Each row was made from one walk, in order. Every step used is in the known rows, and no mark comes twice. Write each row's walk.
Known rows
s, h, a: [-0.01  0.06 -0.04 -0.06  0.00 -0.04 -0.21  0.03 -0.05  0.03 -0.07  0.01
 -0.10  0.08 -0.11 -0.02 -0.06  0.04  0.03  0.04  0.04  0.02 -0.01 -0.07
  0.02]
h, a, l, s: [-0.06  0.04 -0.04  0.02 -0.04  0.03 -0.25 -0.12 -0.01 -0.01 -0.08 -0.05
 -0.11  0.02 -0.14  0.06 -0.07 -0.09  0.04  0.07 -0.03 -0.05  0.01 -0.02
 -0.07]
h, s, z, a, b: [ 0.06  0.00  0.02 -0.05  0.06 -0.03 -0.25 -0.10 -0.02  0.01 -0.04  0.06
  0.02  0.06 -0.08 -0.08 -0.06 -0.01 -0.01  0.07  0.09  0.01  0.02  0.28
 -0.06]
l, a: [-0.01  0.01 -0.02 -0.04  0.03 -0.02  0.01  0.00 -0.01 -0.01  0.06 -0.01
 -0.08  0.01  0.02  0.00 -0.05  0.03  0.01  0.00  0.08 -0.02  0.00 -0.01
 -0.06]
s, h: [ 0.01  0.02 -0.02 -0.03  0.04 -0.02 -0.08  0.02 -0.01  0.04 -0.05  0.02
 -0.06  0.02 -0.06 -0.06 -0.03  0.02  0.02  0.00 -0.05  0.02 -0.01 -0.05
  0.05]
t, s: [-0.05 -0.02  0.02  0.00  0.00  0.06 -0.08 -0.02  0.03 -0.01 -0.06  0.01
  0.02  0.02 -0.01 -0.03 -0.04  0.07  0.03 -0.02  0.08 -0.02  0.00  0.12
  0.00]
b, a, l, s: [-0.05 -0.02 -0.03  0.04 -0.01  0.06 -0.20 -0.08  0.00 -0.01 -0.04 -0.03
 -0.14 -0.09 -0.13 -0.01 -0.11 -0.06  0.00  0.06 -0.18 -0.06  0.03 -0.03
 -0.03]
a, z, s: [ 0.01 -0.03 -0.02 -0.05  0.03  0.01 -0.22 -0.10  0.04  0.02  0.03  0.01
  0.12 -0.05 -0.05  0.09  0.07 -0.01  0.00 -0.01  0.00 -0.01  0.02  0.11
 -0.02]
h, s, z: [ 0.06 -0.02  0.01 -0.01  0.07 -0.01  0.08 -0.10  0.01 -0.01 -0.07  0.02
  0.05  0.07  0.01 -0.08 -0.01 -0.09 -0.03  0.01  0.14 -0.01  0.00  0.28
 -0.02]
b, a, l: [-0.02  0.00 -0.03  0.05  0.00  0.00 -0.11 -0.02  0.01 -0.01  0.03  0.00
 -0.14 -0.08 -0.13  0.00 -0.05 -0.08 -0.02  0.08 -0.14 -0.03  0.00 -0.08
 -0.02]
t, s, l, a, b: [-0.03  0.00 -0.01 -0.05 -0.02  0.01 -0.33 -0.05  0.00 -0.04 -0.05  0.06
 -0.08  0.03 -0.09 -0.06 -0.11  0.19  0.06  0.01  0.21 -0.01  0.04 -0.05
 -0.07]
b, a, z, s: [ 0.00 -0.05 -0.04 -0.07  0.01  0.02 -0.30 -0.05  0.02  0.02  0.06  0.02
  0.04 -0.10 -0.12  0.06  0.01  0.04 -0.03  0.02 -0.06 -0.03  0.03  0.07
 -0.02]
s, l: [ 0.04 -0.04 -0.03  0.00  0.00 -0.07 -0.06  0.00 -0.02 -0.01 -0.01  0.02
 -0.04 -0.06  0.05 -0.02  0.00  0.00  0.01 -0.02 -0.01  0.04  0.01 -0.09
  0.02]
h, s, u: [-0.01  0.01 -0.01 -0.09  0.06 -0.05  0.11  0.00 -0.03  0.00 -0.07  0.05
 -0.02  0.00  0.11 -0.09 -0.07 -0.01 -0.05  0.02  0.06 -0.02 -0.01  0.02
  0.00]
l, a, z, s, t: [ 0.04 -0.01 -0.10 -0.08  0.07 -0.03 -0.21 -0.14  0.00  0.02  0.02  0.04
  0.05  0.01 -0.11  0.08  0.13  0.01  0.05 -0.01  0.09 -0.01  0.01  0.05
 -0.04]
a, z, s, u: [-0.02 -0.03 -0.05 -0.14  0.05 -0.01 -0.10 -0.07  0.01  0.02  0.01  0.05
  0.10 -0.09  0.02  0.08  0.04  0.07 -0.03  0.01 -0.01 -0.01  0.01 -0.09
  0.01]
z, s, h: [-0.01  0.00 -0.06 -0.03  0.05 -0.04 -0.24 -0.05 -0.03  0.05 -0.06  0.01
  0.02 -0.05 -0.08 -0.02  0.01  0.02  0.04 -0.01 -0.06 -0.01  0.00 -0.02
  0.04]
t, s, h: [-0.04  0.00  0.00 -0.02  0.04  0.04 -0.15  0.00  0.01  0.03 -0.12  0.04
 -0.03  0.04 -0.07 -0.09 -0.08  0.10  0.06 -0.02  0.03  0.01  0.00  0.06
  0.05]
a, l: [ 0.00  0.03 -0.01  0.06  0.02 -0.02 -0.02 -0.07  0.03 -0.01 -0.01  0.00
 -0.05 -0.04 -0.07  0.03  0.01 -0.11  0.01  0.05 -0.07 -0.01 -0.01 -0.04
 -0.02]
l, s, z, a, b: [-0.01 -0.04  0.00 -0.04  0.00  0.06 -0.36 -0.13 -0.03  0.02 -0.06  0.02
  0.00  0.02 -0.14 -0.03 -0.06  0.09  0.04  0.05 -0.03 -0.01  0.04  0.13
 -0.05]
a, z, s, t: [ 0.06 -0.02 -0.06 -0.06  0.05 -0.01 -0.22 -0.13  0.02  0.03 -0.03  0.05
  0.12  0.00 -0.13  0.08  0.17 -0.02  0.03 -0.01  0.01  0.01  0.01  0.07
  0.01]
t, s, z, a: [-0.01 -0.07  0.02  0.03  0.05  0.04 -0.14 -0.06  0.00 -0.01 -0.05  0.04
  0.02 -0.04 -0.01 -0.02 -0.05  0.06  0.05 -0.01  0.02  0.02  0.01  0.25
 -0.02]
z, s: [-0.02 -0.02 -0.04  0.00  0.01 -0.02 -0.16 -0.06  0.00  0.02  0.00 -0.01
  0.07 -0.07 -0.03  0.04  0.05  0.00  0.02 -0.01 -0.02 -0.04  0.01  0.03
 -0.01]
a, b: [-0.01  0.04  0.01 -0.04 -0.04  0.01 -0.19 -0.03  0.01  0.00 -0.02  0.03
  0.01  0.09 -0.15 -0.01 -0.01  0.09  0.00  0.05  0.07 -0.01  0.02 -0.05
 -0.01]
a, l, s: [-0.04  0.00 -0.02  0.04  0.00  0.05 -0.11 -0.12  0.02  0.00 -0.07 -0.03
 -0.06 -0.02 -0.07  0.01 -0.03 -0.09  0.04  0.03 -0.12 -0.05  0.02  0.01
 -0.03]

Which walk is each row?
[ 0.02  0.00 -0.01 -0.08  0.05  0.02 -0.05 -0.04  0.03 -0.01  0.09  0.01
 -0.03  0.04  0.02  0.06 -0.01  0.03 -0.01  0.00  0.10  0.01  0.01  0.05
 -0.08] => l, a, z
[ 0.03 -0.01 -0.04 -0.08  0.07 -0.01 -0.30 -0.08  0.02  0.06 -0.03  0.04
  0.06 -0.02 -0.11  0.03  0.04  0.02  0.03 -0.01 -0.04  0.02  0.01  0.04
  0.03] => a, z, s, h
[ 0.01  0.02  0.01 -0.04 -0.01 -0.02 -0.33  0.00 -0.02  0.02  0.04  0.04
 -0.04  0.02 -0.10  0.01 -0.06  0.08  0.03  0.06 -0.05  0.02  0.02  0.01
 -0.03] => z, a, b
[ 0.00 -0.02 -0.05  0.00  0.00  0.04 -0.10 -0.09 -0.03  0.02 -0.13  0.01
  0.00  0.04 -0.09 -0.03  0.05 -0.01  0.06 -0.02 -0.05 -0.01  0.01  0.03
  0.02] => l, s, t
[-0.02  0.02 -0.03 -0.11  0.00  0.06 -0.36 -0.07 -0.01  0.04 -0.09  0.00
 -0.07  0.11 -0.14  0.01 -0.07  0.05  0.04  0.02  0.02  0.01  0.02  0.05
 -0.01] => l, s, h, a, z
[ 0.01  0.00 -0.07 -0.11  0.10 -0.03 -0.29 -0.09  0.00  0.04  0.03  0.03
 -0.01 -0.02 -0.08  0.03  0.00  0.04  0.04 -0.01  0.05  0.00  0.02  0.02
 -0.03] => l, a, z, s, h
[-0.07 -0.03 -0.01 -0.09  0.00  0.05  0.01 -0.04 -0.03  0.00 -0.09  0.00
 -0.04 -0.05  0.05 -0.03 -0.08  0.08 -0.01  0.00 -0.05 -0.04  0.02 -0.14
  0.01] => l, s, u
[ 0.01 -0.03 -0.06 -0.08  0.05  0.00 -0.37 -0.04  0.00  0.06  0.00  0.05
 -0.02 -0.07 -0.17  0.00 -0.02  0.06 -0.01  0.02 -0.10  0.00  0.03  0.02
  0.03] => b, a, z, s, h
[-0.01  0.00 -0.03  0.03  0.07 -0.01 -0.35 -0.08 -0.03  0.06 -0.08  0.01
 -0.17 -0.07 -0.08 -0.02 -0.11 -0.08  0.08  0.04 -0.27  0.01  0.01  0.02
  0.00] => z, a, l, s, h
[-0.02 -0.04 -0.03 -0.02  0.02 -0.02 -0.13 -0.02  0.00 -0.04 -0.03  0.03
 -0.10 -0.04  0.06 -0.05 -0.09  0.10  0.06 -0.04  0.14  0.01  0.02  0.00
 -0.05] => t, s, l, a
[ 0.03 -0.02  0.00 -0.03  0.02  0.00 -0.25 -0.07 -0.02  0.01  0.00  0.05
  0.01  0.01 -0.13 -0.01 -0.02  0.08  0.02  0.07  0.02  0.03  0.02  0.07
 -0.04] => s, z, a, b
[-0.02 -0.02 -0.02  0.04  0.03  0.01 -0.26 -0.09 -0.01  0.02 -0.02 -0.02
 -0.11 -0.09 -0.01  0.05 -0.08 -0.10  0.06  0.04 -0.23 -0.02  0.01  0.07
 -0.05] => z, a, l, s
[-0.02  0.07 -0.01 -0.06 -0.09  0.00 -0.33 -0.02 -0.03 -0.01 -0.02  0.02
 -0.03  0.14 -0.21  0.04 -0.04  0.08  0.00  0.09  0.16 -0.01  0.02 -0.08
 -0.05] => h, a, b
[-0.02  0.04 -0.09 -0.06  0.00 -0.06 -0.36 -0.04 -0.06  0.05 -0.07  0.00
 -0.02  0.00 -0.15  0.03 -0.03  0.02  0.05  0.03  0.03 -0.01  0.00 -0.05
  0.00] => z, s, h, a
[-0.09  0.04 -0.07 -0.06 -0.03  0.01 -0.16 -0.09 -0.03 -0.02 -0.11 -0.01
 -0.13 -0.02 -0.07  0.04 -0.10 -0.02  0.00  0.08 -0.04 -0.06  0.01 -0.20
 -0.04] => h, a, l, s, u
[-0.01  0.08 -0.07  0.01  0.01 -0.06 -0.24 -0.05 -0.02  0.02 -0.08  0.01
 -0.15  0.05 -0.18  0.01 -0.06 -0.08  0.04  0.09 -0.04  0.01 -0.02 -0.12
 -0.01] => s, h, a, l
[-0.03  0.07 -0.08 -0.10 -0.04 -0.04 -0.56 -0.06 -0.05  0.05 -0.09  0.03
 -0.01  0.08 -0.30  0.02 -0.03  0.11  0.05  0.08  0.11 -0.02  0.02 -0.10
 -0.01] => z, s, h, a, b
[ 0.01 -0.05 -0.01 -0.07  0.04  0.01 -0.19 -0.06  0.04 -0.04  0.01  0.05
 -0.05  0.01  0.04  0.00 -0.06  0.10  0.04 -0.04  0.16  0.03  0.03  0.06
 -0.06] => t, s, l, a, z
[-0.03 -0.05  0.01  0.02  0.02  0.08  0.00 -0.09  0.04 -0.03 -0.10  0.02
  0.06  0.02 -0.05 -0.05 -0.01  0.06  0.01 -0.01  0.12 -0.01  0.00  0.18
  0.00] => t, s, z
[-0.02  0.06 -0.05  0.04 -0.03 -0.03 -0.14 -0.06 -0.01 -0.02 -0.02 -0.01
 -0.09  0.03 -0.13  0.08 -0.02 -0.11  0.01  0.09  0.00 -0.01 -0.01 -0.07
 -0.06] => h, a, l
